In the rows, 100 means zero.
Known rows, with every step that occurs:
kigoris-fosa-bude-gevav-dinonos: | 101 | 120 | 100 | 104 |  91 | 133 |  92 |  80 | 132 |  99 |  99 | 108 | 111 |  75 |  93 | 120 |  84 | 108 |  89 | 103 | 106 | 110 |  86 | 132 |  95 |
fosa-bude-gevav-kigoris: | 103 | 104 | 108 | 103 |  94 |  73 |  95 | 106 | 113 |  86 |  81 |  90 | 126 |  90 | 118 |  99 | 110 |  92 |  89 |  86 |  99 | 131 |  81 |  84 |  77 |
fosa-dinonos-gevav: | 112 | 124 | 103 |  95 |  91 |  99 | 118 |  91 | 122 |  98 | 118 | 102 | 113 |  74 |  89 | 113 |  71 |  87 |  89 |  89 | 111 | 116 | 113 | 103 | 105 |
fosa-dinonos: | 106 | 114 | 104 | 106 |  92 |  99 | 119 | 103 | 111 |  97 |  95 | 118 | 114 |  84 |  94 | 111 |  83 |  82 | 105 |  98 | 113 | 111 | 102 |  95 | 104 |
bude-gevav-dinonos-fosa: |  92 | 124 | 103 | 110 |  64 | 128 | 118 |  85 | 149 |  93 | 109 | 101 |  97 |  72 |  95 | 109 |  76 |  96 |  93 |  87 | 102 | 115 |  68 | 122 | 111 |
dalu-dinonos-gevav-kigoris: | 115 | 109 | 107 |  96 |  89 |  71 |  94 |  94 | 131 |  95 | 130 |  93 | 104 |  76 | 112 | 100 |  87 |  93 |  84 |  80 | 111 | 127 | 107 |  96 | 103 |
gevav-dinonos-dalu-bude: |  77 | 101 | 111 |  99 |  95 | 116 |  88 |  82 | 113 |  91 |  96 | 112 | 102 | 113 |  84 | 137 |  86 |  93 |  70 | 100 | 106 | 115 | 114 | 108 |  87 |
bude-gevav-dinonos-fosa-kigoris: |  95 | 118 | 109 | 103 |  66 | 107 | 119 |  96 | 134 |  85 |  97 | 104 |  89 |  55 | 102 | 113 |  81 |  84 |  95 |  81 | 102 | 126 |  62 | 129 | 110 |
bude-fosa-dinonos-gevav-kigoris: | 108 | 124 | 106 | 111 |  73 |  81 | 121 | 103 | 145 |  86 |  92 | 100 | 122 |  80 |  95 | 101 |  75 |  74 |  93 |  78 | 107 | 139 | 101 |  98 |  95 |
gevav-bude-fosa: |  88 |  99 | 106 | 115 |  84 |  92 |  95 |  87 | 121 |  69 | 106 | 120 | 107 | 129 | 105 | 100 |  89 |  95 | 109 |  96 |  85 | 115 |  98 | 100 |  80 |
dinonos-gevav-kigoris-fosa: | 119 | 105 | 101 |  97 |  90 | 103 |  88 | 101 | 128 |  93 | 105 |  83 |  83 |  81 |  96 | 103 |  93 | 102 |  85 | 103 |  96 | 109 | 112 | 113 |  90 |
bude-fosa-dinonos-dalu: |  85 | 104 | 109 | 116 |  84 | 102 | 111 |  86 | 124 |  76 |  72 | 113 | 125 | 114 |  85 | 115 |  75 |  70 |  98 |  85 | 113 | 131 | 106 |  89 |  96 |
kigoris-fosa-dinonos-dalu-bude: |  92 |  96 | 108 |  97 | 106 | 132 |  97 |  72 | 123 |  77 |  81 | 133 | 107 | 113 |  76 | 139 |  74 |  86 |  77 | 111 | 113 | 120 | 124 |  95 |  89 |
bude-gevav-dinonos-dalu-kigoris-fosa: |  79 | 115 | 103 | 109 |  72 | 125 | 114 | 105 | 131 |  81 | 110 |  89 |  79 |  73 |  84 | 124 |  78 | 110 |  86 | 102 | 129 | 113 |  83 | 124 | 103 |
bude-fosa-kigoris-gevav: |  97 | 104 |  94 | 107 | 107 |  88 | 115 |  97 | 119 | 101 |  73 | 113 | 104 |  83 |  98 |  93 | 100 |  95 | 116 | 100 |  96 | 122 |  81 | 116 | 103 |
gevav-dinonos-dalu-bude-fosa-kigoris: |  71 |  99 | 114 | 104 |  92 | 100 |  91 |  82 | 115 |  76 |  71 | 118 | 105 | 104 |  86 | 131 |  87 |  76 |  80 |  85 | 100 | 140 |  99 | 123 |  86 |
dalu-dinonos-gevav: | 111 | 111 | 100 |  94 | 102 |  99 |  98 |  75 | 124 | 104 | 142 | 101 | 107 |  78 | 104 | 105 |  78 | 102 |  86 |  84 | 113 | 113 | 109 | 112 | 114 |
kigoris-gevav-dinonos-dalu: |  94 | 112 | 102 | 103 |  83 | 112 | 106 |  90 | 127 | 107 |  92 |  93 | 100 |  85 |  84 | 125 |  89 |  98 |  94 | 108 | 113 | 106 | 101 | 104 | 102 |
gevav-dinonos: |  95 | 116 | 103 | 105 |  83 | 107 | 105 | 102 | 115 | 104 | 106 | 102 |  96 |  83 |  91 | 112 |  92 |  97 | 100 |  98 | 105 | 101 |  97 | 121 | 106 |
mekit-kigoris-fosa-bude-gevav: |  95 | 107 | 101 |  99 | 125 | 127 |  89 |  94 | 121 |  97 |  88 | 100 |  94 | 102 |  99 | 123 |  96 | 112 |  87 |  98 | 100 | 114 |  76 | 102 |  82 |
bude-gevav: | 101 | 107 | 100 | 107 |  95 |  93 | 106 | 102 | 113 |  96 | 110 |  89 | 122 |  77 | 104 |  99 | 100 | 111 |  92 |  92 | 111 | 110 |  83 | 104 | 108 |

Rows:
|  85 |  90 | 114 | 104 |  94 |  80 |  93 | 101 | 119 |  75 |  84 |  88 | 124 | 103 | 105 | 119 | 104 |  96 |  66 |  90 | 108 | 141 |  98 |  75 |  79 | : dinonos-dalu-bude-gevav-kigoris
| 110 | 103 | 109 |  94 |  89 |  86 |  89 |  71 | 128 |  79 | 157 | 113 | 104 |  96 | 110 | 112 |  72 | 103 |  88 |  84 | 102 | 117 | 114 | 101 |  93 | : dalu-dinonos-gevav-bude
| 107 | 102 |  96 |  98 | 110 | 120 |  87 |  79 | 119 |  91 |  96 | 105 | 115 |  93 | 103 | 108 |  93 | 112 |  89 | 102 |  99 | 111 |  89 | 112 |  89 | : kigoris-fosa-bude-gevav
| 100 |  97 | 107 |  92 |  90 | 105 | 110 |  92 | 104 |  81 |  80 | 111 |  73 |  93 | 105 | 100 |  90 |  75 | 103 |  89 |  86 | 112 |  84 | 111 |  95 | : dinonos-fosa-kigoris
|  93 |  92 | 113 | 108 |  86 |  76 |  94 |  96 | 107 |  59 |  97 | 117 | 100 | 114 | 107 | 102 |  94 |  82 | 111 |  89 |  86 | 126 |  91 | 105 |  80 | : gevav-bude-fosa-kigoris
|  87 | 100 | 112 |  99 | 105 | 106 | 105 |  82 | 110 |  78 |  81 | 126 | 120 | 113 |  86 | 133 |  78 |  79 |  76 |  98 | 113 | 128 | 121 |  83 |  87 | : fosa-dinonos-dalu-bude
| 107 | 103 | 110 |  92 |  86 |  87 |  92 |  85 | 113 |  80 | 141 |  95 |  98 | 102 | 102 | 110 |  82 | 102 |  90 |  95 |  88 | 108 | 113 | 100 |  79 | : dinonos-gevav-bude
| 102 |  96 | 108 |  89 |  82 |  96 | 115 |  83 | 129 |  73 |  94 | 124 |  72 |  98 | 110 | 107 |  86 |  84 | 115 | 107 |  78 | 118 |  81 | 104 |  81 | : dinonos-fosa-kigoris-gevav-bude
|  88 | 118 | 106 | 117 |  97 | 100 | 129 | 100 | 156 |  85 |  92 | 132 |  95 | 110 |  94 | 124 |  78 |  91 | 113 | 100 | 101 | 131 |  83 |  82 |  86 | : mekit-kigoris-gevav-bude-fosa-dinonos
| 120 | 120 |  96 |  97 |  93 | 125 | 109 |  85 | 135 |  97 | 113 | 111 | 101 |  75 |  81 | 119 |  63 |  96 |  90 | 102 | 113 | 108 | 117 | 121 | 108 | : kigoris-fosa-dinonos-gevav
|  82 | 108 | 111 | 105 | 118 | 133 | 106 |  90 | 138 |  81 |  85 | 117 | 105 | 102 |  80 | 155 |  74 |  97 |  65 |  99 | 122 | 133 |  95 |  87 |  91 | : mekit-kigoris-fosa-dinonos-dalu-bude-gevav
| 109 |  96 | 108 |  96 |  98 |  70 | 106 | 102 | 108 |  82 | 100 | 113 |  91 |  86 | 107 | 110 | 101 |  97 | 115 | 111 |  91 | 114 |  90 | 100 |  85 | : fosa-kigoris-gevav-bude
|  62 | 114 | 103 | 111 | 111 | 127 | 105 |  87 | 151 | 104 |  74 | 115 |  91 | 117 |  78 | 144 |  87 |  99 |  75 | 102 | 103 | 128 |  91 | 105 |  84 | : mekit-kigoris-gevav-dinonos-dalu-bude-fosa
|  87 | 111 | 111 | 111 |  73 | 101 | 100 |  97 | 126 |  88 | 112 |  79 | 117 |  78 |  90 | 126 |  86 |  99 |  81 |  90 | 120 | 119 |  89 | 106 | 105 | : bude-gevav-dinonos-dalu
|  93 | 111 |  87 |  99 | 101 |  96 | 131 | 116 | 113 | 108 |  98 | 106 |  78 |  79 | 101 |  93 | 100 | 117 | 114 | 114 | 111 |  98 |  85 | 101 |  99 | : dalu-kigoris-gevav
| 116 | 118 | 106 | 116 |  78 |  96 | 118 | 113 | 143 |  83 |  89 | 105 | 118 |  61 |  97 | 110 |  87 |  93 |  95 |  98 | 120 | 130 |  85 |  97 | 107 | : bude-gevav-kigoris-fosa-dinonos
| 103 | 101 | 102 | 101 |  97 |  90 | 106 |  93 | 120 |  92 | 111 | 114 |  99 | 104 | 103 | 108 |  96 | 108 | 112 | 114 |  92 | 103 |  98 |  91 |  85 | : kigoris-gevav-bude
|  99 | 103 | 109 |  98 |  81 |  97 | 101 |  88 | 133 |  77 |  70 |  96 | 108 |  99 | 118 |  98 |  95 |  81 |  89 |  81 |  86 | 134 |  73 |  87 |  72 | : dinonos-fosa-bude-gevav-kigoris
|  80 | 110 |  94 | 113 |  88 |  92 | 128 |  98 | 134 |  80 | 103 | 123 |  84 | 109 | 105 |  93 |  90 | 111 | 122 | 109 |  96 | 115 |  84 | 102 |  79 | : dalu-kigoris-gevav-bude-fosa
|  95 | 102 | 100 |  98 | 116 | 129 |  93 | 109 | 114 | 104 |  95 | 102 |  63 | 110 |  90 | 123 |  95 | 108 |  94 | 111 |  97 |  96 |  94 | 104 |  96 | : mekit-kigoris-fosa
|  90 | 124 | 102 | 102 | 106 | 137 |  96 |  96 | 136 | 103 |  96 | 103 |  89 |  86 |  92 | 136 |  88 | 111 |  84 |  97 | 107 | 114 |  73 | 123 |  89 | : mekit-kigoris-fosa-bude-gevav-dinonos
| 108 |  94 | 104 |  94 | 101 | 107 |  80 |  95 | 107 |  87 |  71 | 105 |  92 | 110 | 103 | 104 | 104 |  89 |  98 | 109 |  87 | 110 | 104 |  98 |  69 | : gevav-kigoris-fosa-bude
|  79 | 100 |  95 | 108 | 114 | 113 |  94 |  80 | 118 |  92 |  86 | 130 | 118 | 122 |  95 | 101 |  95 | 104 |  88 |  95 |  91 | 119 | 103 | 111 |  90 | : dalu-bude-fosa
|  87 | 116 | 108 | 100 |  84 | 117 | 115 |  84 | 134 |  82 |  93 | 123 |  95 |  67 |  99 | 123 |  78 |  89 |  78 |  87 |  99 | 133 |  68 | 133 | 101 | : dalu-bude-gevav-dinonos-fosa-kigoris
|  73 | 112 | 108 | 103 |  80 | 101 | 109 |  99 | 113 |  77 |  96 |  91 | 102 |  88 | 101 | 122 |  86 |  94 |  84 |  84 | 120 | 127 |  81 | 103 |  79 | : fosa-bude-gevav-dinonos-dalu-kigoris
| 103 | 101 | 112 | 102 |  91 |  70 |  95 |  71 | 129 |  61 | 135 | 121 | 107 |  92 | 110 | 109 |  72 |  86 |  98 |  72 |  98 | 139 |  98 | 119 |  93 | : dalu-dinonos-gevav-bude-fosa-kigoris
|  92 | 110 |  91 |  98 | 105 | 118 | 108 |  97 | 112 |  84 |  96 | 107 |  93 |  87 | 104 | 100 |  89 | 115 |  97 | 104 | 110 | 111 |  78 | 115 |  83 | : dalu-kigoris-fosa-bude-gevav
|  94 |  99 | 102 |  87 |  95 | 128 |  97 |  68 | 110 |  85 |  76 | 119 |  91 | 126 | 109 | 100 |  85 |  80 |  99 |  92 |  77 | 109 |  93 | 101 |  71 | : dinonos-fosa-bude
